What can hang from each mark
dedozep: dakir
zifa: felu fumu gelek sozov
felu: dakir zifa
dakir: dedozep
meze: dakir gelek
sozov: firar gelek zifa
fumu: gelek zifa
firar: fumu
gelek: dedozep felu

In the rows, zero is written as 128.
Known rows, with every way that one mark hangs from another
fumu[gelek[dedozep]]: [135  97 145  97 117 114 134 110 129 118 124 123 148 118 135 109  95  93
 146 117 134 121 132 136 111 130 126 113 136 158 133 129 133 118 129 138
 146  88 122 138 139 128 148 160 158 113 110 131 103  63]
zifa[gelek]: [133 110 162 141 132 120 128 117 115 147 115 134 146 125 116 119 110  79
 138 120 135 128 132 109 113 124 111 122 126 146 137 124 123 121 123 150
 157 117 117 135 132 129 130 158 149 121 143 126 124  89]
firar[fumu[zifa]]: [138 129 195 107 116 128 140 120 140 127 114 135 151 134 128 131 116 107
 147 120 150 127 154 123 109 141 135 119 129 147 128 123 145 116 134 151
 165 128 123 118 143  67 142 143 136 116 124 120 139  78]
sozov[zifa[fumu gelek[dedozep felu]]]: [144  83 219 143 114 114 140  99 136 173  88 144 147 109 131  97 113  95
 182 113 180 145 132 106 118 151 123 113 139 162 141 112 122 107 120 115
 139  82 130 133 122 101 131 145 181 101 120 140 133  74]
zifa[felu sozov]: [135 110 140 125 133 130 130 131 166 166 109 137 143 133 143 124 140 125
 142 124 143 157 136 114 122 144 110 108 114 145 135 120 147 116 120 122
 152 111 123 141 103 122 136 146 157 114 105 125 133  74]
gelek[dedozep[dakir] felu[zifa[sozov]]]: [139  86 111 126  95 116 124 142 168 175  87 139 155 114 118 113 129 100
 188 117 119 145 174 117 113 165 101 133 160 148 101 120 153 123 103 123
 129  79 125 137 105 140 133 142 119 113 131 159 129 100]
firar[fumu[gelek[dedozep] zifa]]: [141 119 203  93 104 122 141 108 141 108 118 129 153 115 142 122  85  89
 166 120 157 129 148 129 106 146 134 104 131 163 134 123 135 107 132 142
 163  86 122 123 144  64 148 162 155 111 100 125 127  35]
felu[dakir[dedozep] zifa[fumu]]: [180  99 173 151 144 134 118 168 126 171 117 133 134 155 101 133 153  84
 140 107 134 124 135 174  90 124 136 153 147 144 129 119 155 128  99 143
 141 109  99 160  87 107 157 136 164 171 109 151 102 145]
gelek[felu]: [125 102 133 125 111 110 134 117 141 185 114 132 149 133 123 105 120 115
 134 114 133 121 158 122 110 155 112 121 141 146 126 121 142 122 126 145
 147 124 123 118 126 125 136 160 144 111 144 119 117 120]
firar[fumu]: [131 117 156 111 126 122 140 125 130 130 110 127 146 139 123 127 116 113
 129 115 133 118 160 122 113 140 141 130 136 144 125 127 146 125 131 153
 155 132 133 112 137  84 139 146 118 113 142 122 128 105]
fumu[gelek[dedozep felu] zifa]: [138 104 188 104  91 114 137 100 154 156 123 136 154 104 144 101  87  84
 174 119 161 133 146 131 104 159 105  92 136 167 138 117 130 104 127 135
 155  75 109 132 135 108 146 179 184 109  95 126 114  39]
meze[dakir gelek]: [123 100 135 106  97 111 122 134 128 142 114 115 149 137 119 122 130 111
 122 100 142  99 153 129 109 121 118 131 135 119 150 143 132 118 128 120
 141 142 126  71 166 118 140 175 126 115  74 131  77 137]
meze[dakir gelek[dedozep felu[zifa]]]: [124  74 102 115  85 107 116 133 152 172  92 120 145 121 129 101 117  96
 156  89 139 100 178 129  96 152 118 125 143 133 147 140 134 119 110 111
 120  90 121  77 136 126 131 191 127 108  65 164  74 148]
meze[dakir[dedozep] gelek]: [126  97 132 113 100 105 119 143 126 152 123 116 144 145 112 141 113 106
 118  93 155  96 160 146 107 121  93 147 143 117 151 146 131 116 117 115
 139 145 106  80 173  96 143 184 128 147  59 117  72 160]
firar[fumu[gelek[dedozep felu[zifa]]]]: [135 103 155 117 104 120 138 124 144 153  97 123 149 113 139 103  95  82
 170 102 136 121 176 123 101 169 127 117 139 167 131 122 138 117 117 144
 148  78 130 120 112  77 136 182 133 112 124 152 112  79]
zifa[felu[dakir] sozov[gelek[dedozep]]]: [177  83 130 122 144 131 125 133 159 148  97 143 141 141 152 101 123 134
 145 131 164 170 131 111 116 155 142 102 130 153 138 107 145 110 127 112
 130  54 128 153  88 105 120 149 211 110  80 142 134  47]
felu[zifa[fumu gelek]]: [144 112 207 157 134 131 123 132 110 164  96 134 139 121 116 117 146  66
 172 108 126 129 126 113  97 121 116 131 121 149 140 124 132 122 103 149
 154 114 115 156  91 128 143 141 139 133 135 163 126 102]
felu[zifa[fumu[gelek] sozov]]: [142 120 213 123 114 139 126 156 136 148  99 130 142 116 137 119 171  84
 171 108 138 159 120 122 102 133 110 131 116 159 135 123 140 115 105 144
 161 111 126 162 110 118 157 131 152 128 113 164 113  63]
firar[fumu[zifa[felu]]]: [141 129 193 124 126 128 140 111 155 155 112 136 150 139 139 132 109 113
 157 127 152 129 158 119 109 149 130 102 121 147 136 118 148 112 131 137
 166 118 119 119 103  60 135 158 143 118 107 121 146  70]
firar[fumu[gelek[felu]]]: [129 120 182 118 101 115 141 121 134 166 112 124 154 122 135 108 100  97
 146 110 146 124 169 120 112 164 115 117 137 160 135 119 133 113 130 149
 165 117 133 103 132  69 138 186 138 110 141 117 114  75]
fumu[zifa[sozov[gelek]]]: [145 121 200 102 111 134 133 131 142 126 103 147 152 131 145 120 139 123
 151 126 177 172 128  92 113 144 105 116 123 150 133 118 135 105 136 140
 159 113 127 150 153  91 134 127 185 115 106 131 142  34]
meze[gelek[felu]]: [112  83 133 121 103 108 130 121 130 184 103 123 149 134 124 109 127 103
 137 103 129 117 152 135 110 149 126 119 144 138 135 131 136 116 122 140
 148 127 118  94 140 127 136 182 133 108 109 130  98 143]
zifa[sozov[firar]]: [142 125 137 117 113 126 140 122 140 125 107 138 146 133 127 117 146 115
 134 119 168 171 131 109 121 137 112 125 122 153 125 122 141 126 130 124
 151 127 134 106 141 128 178 105 153 105 126 119 119  67]
dedozep[dakir]: [144 114 143 123 117 114 130 128 125 148 117 132 162 144  98 135 126 115
 144 133 113 117 154 126 124 124 108 140 160 129 103 126 154 128 128 142
 150 145 129 124 124 134 136 137 107 125 152 121 126 112]
felu[dakir zifa[sozov]]: [170 101 121 134 136 146 124 179 157 149 107 131 138 144 117 118 173  90
 132 119 130 159 138 148 102 136 143 138 132 150 123 115 153 132 108 146
 141  91 125 148 111 129 140 132 172 136 126 164 106  97]
meze[dakir[dedozep] gelek[felu]]: [120  91 130 123  82 100 121 139 138 195 117 121 147 137 117 125 106 109
 126  87 161  96 175 142 106 147  82 140 149 123 150 140 127 112 114 113
 135 136 106  71 164  95 138 202 133 141  64 113  73 167]
sozov[gelek[dedozep[dakir]] zifa[felu]]: [168  86 154 126 134 113 145 103 138 146  76 141 163 144 136 110 110 146
 173 135 180 142 162  84 130 146 115 122 160 143 124 119 143 108 143  99
 135  92 148 137  91  75 104 143 165 113 108 149 140  53]
meze[gelek]: [119  90 133 111 121 114 131 127 118 140 108 120 146 142 121 122 135 102
 127 110 124 116 137 139 112 123 138 127 137 133 135 136 139 120 126 144
 150 135 121 104 149 131 142 162 129 118 101 135  97 135]
firar[fumu[gelek[felu[zifa]]]]: [133 122 173 130 106 124 139 136 137 170 100 123 151 122 132 109 116  83
 158 104 139 123 177 118 102 166 114 124 134 161 133 121 138 116 120 153
 164 110 130 114 111  70 134 185 130 122 143 146 110  84]
zifa[felu]: [136 110 134 132 142 121 132 111 144 172 115 131 145 144 132 120 122 120
 136 123 129 119 146 123 114 135 120 109 122 140 136 123 146 121 126 132
 151 120 117 135  87 122 135 159 146 121 116 125 127 104]

Rows
[146 133 204 146  92 129 137 105 150 169 104 152 152 109 132 110 125  79
 175 124 194 186 134  90 118 158  85  99 114 164 138 107 119 108 124 123
 165 102 116 108 135 107 160 141 184 103 116 112 139  26]
fumu[zifa[gelek[felu] sozov[firar]]]
[179  98 145 140 148 134 125 152 151 175 107 140 142 157 140 124 128 131
 128 124 176 168 139 123 116 153 109 124 134 145 140 108 143 108 118 118
 143  87 113 156  94  76 122 161 207 148  85 119 126  72]
zifa[felu[dakir[dedozep]] sozov[gelek]]
[134 125 218 109  82 128 136 130 165 171 120 138 153 106 149 110 128  93
 170 123 173 168 136 118 112 161  84  99 121 166 138 112 128 100 123 139
 171 103 119 133 148  98 147 170 190 113 103 119 121  19]
fumu[gelek[felu] zifa[sozov]]
[164 105 220 138 113 116 125 136 124 198 128 131 143 133 119 113 118  92
 146 111 153 127 132 162 101 149 112 124 146 157 139 111 139 111 114 137
 156 109 105 140 108  98 160 173 185 143 108 111 100  98]
zifa[fumu[gelek[felu[dakir[dedozep]]]]]
[148  57  95 130 116 116 122 142 147 176  91 122 142 135 120  97 128  82
 151 103 119 120 157 161  96 152 160 120 154 149 132 124 143 124 110 134
 124  67 112 108 108 135 133 183 157 119  88 169  86 148]
meze[gelek[dedozep felu[dakir zifa]]]
[136 117 203 144 107 120 132 107 141 183 116 145 153 116 127 112 106  78
 165 124 160 140 140 107 108 148  97 104 125 152 140 114 121 107 121 146
 164 107 107 130 130 109 130 170 172 119 126 121 136  67]
fumu[zifa[gelek[felu]]]
[118  94 134 115  83 105 124 130 140 185 110 121 150 132 123 108 123 113
 131  97 149 101 170 126 109 147 107 123 139 124 150 136 130 114 126 117
 139 134 126  62 156 116 135 194 133 106  82 125  78 145]
meze[dakir gelek[felu]]
[149 132 162 155 121 139 137 135 132 132  82 137 144 120 123 121 140  66
 166 107 163 175 149  87 112 142 106 132 116 161 132 120 128 123 112 133
 159 103 130 112 109  94 157 129 136 117 137 154 127  59]
felu[zifa[gelek sozov[firar[fumu]]]]
[131 103 163 109 102 110 139 109 141 147 108 123 150 114 142 103  80  95
 158 109 144 121 167 124 110 166 129 110 142 164 132 120 134 113 128 139
 150  85 128 109 132  78 138 181 141 101 124 125 117  69]
firar[fumu[gelek[dedozep felu]]]
[125  95 117 135  88 107 118 153 141 200 106 119 144 138 112 127 124  92
 141  81 151  98 184 141  95 147  80 148 145 124 150 141 131 114 102 117
 133 128 103  79 143  93 137 201 123 152  66 144  66 174]
meze[dakir[dedozep] gelek[felu[zifa]]]
[164 124 173 170 139 124 154  84 131 161  91 142 151 139 126 107 120  96
 158 125 207 159 141  90 126 133 104 107 120 159 149 114 124 117 139  98
 156 112 134  96  86  87 151 140 179 110 118 127 123  47]
sozov[firar zifa[felu gelek]]
[182 136 179 144 131 133 144 102 145 148 112 138 152 153 126 120 116 103
 145 130 179 146 154 129 109 146 146 100 126 155 135 107 151 121 140 118
 162 110 121  86  80  64 172 136 170 115 105 114 128  58]
sozov[firar[fumu[zifa[felu[dakir]]]]]
[152  86 124 130 108 110 128 122 126 170  75 139 159 133 123  99 111 115
 180 118 134 129 179  88 107 164 105 135 167 146 112 122 144 119 123 135
 128  85 132 140  92 112 111 154 133 116 137 165 130  97]
sozov[gelek[dedozep[dakir] felu[zifa]]]
[159 104 170 132 145 126 149 112 132 159  85 138 155 155 146 107 134 147
 145 124 195 146 152  82 123 145 117 119 134 147 145 119 135 110 149 117
 149 115 147 137  97  61 109 149 187 118 115 141 129  59]
sozov[gelek zifa[felu]]
[165 109 193 158 116 121 125 127 141 194 132 145 146 130 113 122  99  69
 151 123 169 140 144 141 104 148  96 114 140 152 140 105 125 110 114 139
 158  92  91 134 127  90 133 182 196 149 109 109 123  85]
fumu[zifa[gelek[felu[dakir[dedozep]]]]]
[129  84 138 138 114 109 128  98 136 169 106 137 144 108 126  98  82  80
 160 112 140 129 146 109 112 155 112 107 137 157 134 119 118 118 117 135
 138  75 116 129 124 134 125 174 159 105 129 127 126  90]
zifa[gelek[dedozep felu]]
[157  92 226 140 121 115 137 107 123 140  90 143 155 118 111 122 118  96
 189 129 165 139 127 109 126 124 119 128 153 151 123 118 130 112 122 114
 143  99 135 138 120 107 131 126 154 110 125 142 140  66]
sozov[zifa[fumu gelek[dedozep[dakir]]]]
[154 127 210 162 121 137 128 131 121 147  84 141 139 116 122 116 164  65
 181 109 160 177 116  94 107 129 104 130 109 161 136 119 130 120 105 128
 155 108 123 136  96 126 173 109 154 118 125 158 128  64]
felu[zifa[fumu gelek sozov[firar]]]
[136 131 222 115  92 122 143 114 145 165 115 132 157 118 140 115  99  90
 165 116 164 132 164 121 107 165 110 104 132 161 136 116 134 105 132 149
 175 113 124 108 136  54 140 181 156 113 120 116 125  46]
firar[fumu[gelek[felu] zifa]]
[184 108 234 142 142 131 142 127 143 177 110 131 147 143 135 110 147 110
 156 132 180 144 123 144 116 134 142 105 129 158 149 106 141 109 131 111
 161 101 135 137  78  79 141 155 211 124  96 137 109  50]
sozov[zifa[felu[dakir] fumu[gelek]]]
[134 108 164  98 116 116 140 114 131 110 113 121 147 120 137 116  85  95
 148 111 139 120 154 128 110 144 138 117 137 159 132 127 135 116 131 143
 153  91 129 118 139  81 143 166 137 108 119 128 115  62]
firar[fumu[gelek[dedozep]]]
[167 123 190 132 137 135 136 125 156 162 118 136 151 147 131 127 116 108
 147 132 152 134 155 138 108 149 149 101 129 147 135 108 153 115 131 137
 164 103 118 118  93  60 136 163 168 125 103 123 138  72]
firar[fumu[zifa[felu[dakir]]]]
[184 115 116 142 132 144 132 159 148 140 102 134 141 149 113 112 173  89
 134 119 157 173 139 139 104 135 140 135 129 156 123 112 153 134 117 129
 142  94 129 120  99 128 171 113 173 129 126 157  99  85]
felu[dakir zifa[sozov[firar]]]
[151 106 214 137 140 125 143 112 143 173  97 138 147 141 135 116 149 132
 158 124 171 135 131 119 117 135 132 115 127 150 142 117 146 111 130 113
 153 125 135 138  89  89 140 132 169 117 109 136 133  83]
sozov[zifa[felu fumu]]
[165  97 217 128 114 128 122 145 134 182  93 148 144 131 138  96 157 134
 152 122 170 176 123 106 111 165 128 121 136 156 133 104 141 107 123 132
 146 100 136 147 113 101 138 132 199 104 118 132 135  66]
zifa[fumu sozov[gelek[felu[dakir]]]]
[170  85 140 150 146 131 121 127 165 159 109 142 137 121 138 110 107  86
 156 131 149 171 121 125 119 144 133  94 119 157 140 105 130 114 110 112
 136  38 111 148  90 130 123 167 202 112  86 134 136  48]
zifa[felu[dakir] gelek[dedozep] sozov]
[153 145 203 141 113 127 144  93 121 124 105 140 154 130 122 122 104  79
 159 121 183 150 147  97 114 138 118 111 120 157 134 116 127 118 139 132
 170 123 123  87 125  72 169 133 147 107 127 113 135  48]
sozov[firar[fumu[zifa[gelek]]]]
[176  98 113 145 147 134 124 171 134 163 125 127 138 160  99 135 140  82
 121 111 132 122 154 172  93 126 128 154 150 142 128 122 153 134 104 147
 139 104 100 149 103 106 144 152 161 176 120 149  93 144]
felu[dakir[dedozep] zifa]
[173 121 225 132 125 123 153  95  98 128  75 144 155 151 132  98 150 138
 154 118 224 165 130  77 118 137 124 131 137 156 139 117 133 112 155 109
 151 136 156 110 112  68 165  91 186 105 124 137 122  47]
sozov[firar gelek zifa[fumu]]
[141  84 105 132 105 111 127 125 150 178  94 135 156 124 110 110 114  96
 181 116 109 116 180 124 107 157 109 133 168 145 102 123 153 128 108 132
 128  87 121 131  92 142 129 153 109 120 139 159 122 123]
gelek[dedozep[dakir] felu[zifa]]
[174  99 179 147 142 129 124 105 156 161 122 146 144 127 132 114  91  75
 166 136 153 141 127 134 108 136 135  84 124 154 145 105 133 110 120 122
 148  52 100 145  85 114 127 174 205 123  78 132 138  49]
fumu[zifa[felu[dakir] gelek[dedozep]]]
[150 126 149 156 122 137 132 135 132 140  91 138 143 122 120 116 150  65
 163 112 161 176 134  92 110 130  96 132 112 160 133 120 126 123 110 133
 154 104 123 126 110 128 159 125 148 122 133 155 119  64]
felu[zifa[gelek sozov[firar]]]
[153  95 129 117 118 130 125 150 138 127  78 138 154 130 127 118 145 110
 173 121 136 159 154  91 113 143 106 145 149 144 109 126 146 119 115 131
 135  89 135 156 113 117 122 124 133 123 123 174 132  71]
felu[zifa[sozov[gelek[dedozep[dakir]]]]]
[135  92 211 113 100 109 131 103 129 166 111 131 147 107 139  96 106  97
 172 111 140 121 129 133 105 151 121 105 139 163 139 118 135 109 120 133
 146  91 120 137 112 124 156 159 165 103 107 129 116  74]
zifa[fumu[gelek[dedozep felu]]]
[159 105 124 113 123 112 140  84 105 103  90 138 150 141 135  92  99 124
 143 117 180 146 143  86 112 140 127 121 141 155 131 125 134 119 149 120
 133  97 135 113 118 110 162 113 167  99 118 132 117  62]
sozov[firar gelek[dedozep]]
[151 136 234 119 102 128 137 117 123 131 106 135 148 118 137 113 149  98
 164 118 176 177 107 113 117 134 105 116 115 166 137 118 134 111 127 120
 164 123 132 120 124 116 197 112 170 102 107 119 114  29]
zifa[fumu[gelek] sozov[firar]]
[158 104 154 142 126 117 154  84 124 114  91 138 150 126 122 103 105  87
 157 119 204 158 137  97 124 128 123 119 134 166 138 120 119 120 140 103
 140  90 137  97 130 102 159 119 177 103 123 135 116  50]
sozov[firar zifa[gelek[dedozep]]]
[160 130 161 120 102 112 145  95 118 110 104 128 162 131 116 119  88  92
 164 124 155 134 161 114 121 141 118 123 152 157 113 123 142 121 139 119
 155 109 137  81 117  86 176 137 115 104 129 116 114  51]
sozov[firar[fumu[gelek[dedozep[dakir]]]]]
[174 126 212 125 121 144 132 139 172 166 129 137 150 127 149 121 134  94
 160 140 169 172 121 143 114 146 114  86 112 159 144 103 140 103 126 125
 172  81 113 145 102  92 145 175 219 129  74 125 120   4]
fumu[gelek zifa[felu[dakir] sozov]]
[176  83 121 152 147 132 120 145 131 142 107 131 139 130 111 108 122  55
 151 118 125 133 138 143  96 128 149 126 136 155 132 116 136 132 106 142
 132  55 112 150  94 136 126 158 175 136 123 170 109 100]
felu[dakir zifa[gelek[dedozep]]]
[159  98 156 160 126 118 125 127 131 196 116 136 145 128 112 100 110  77
 136 123 143 136 144 130 112 149 122 113 138 152 136 108 125 121 118 145
 148  91 115 123 112 125 123 182 183 119 143 123 116  99]
zifa[gelek[felu[dakir]]]
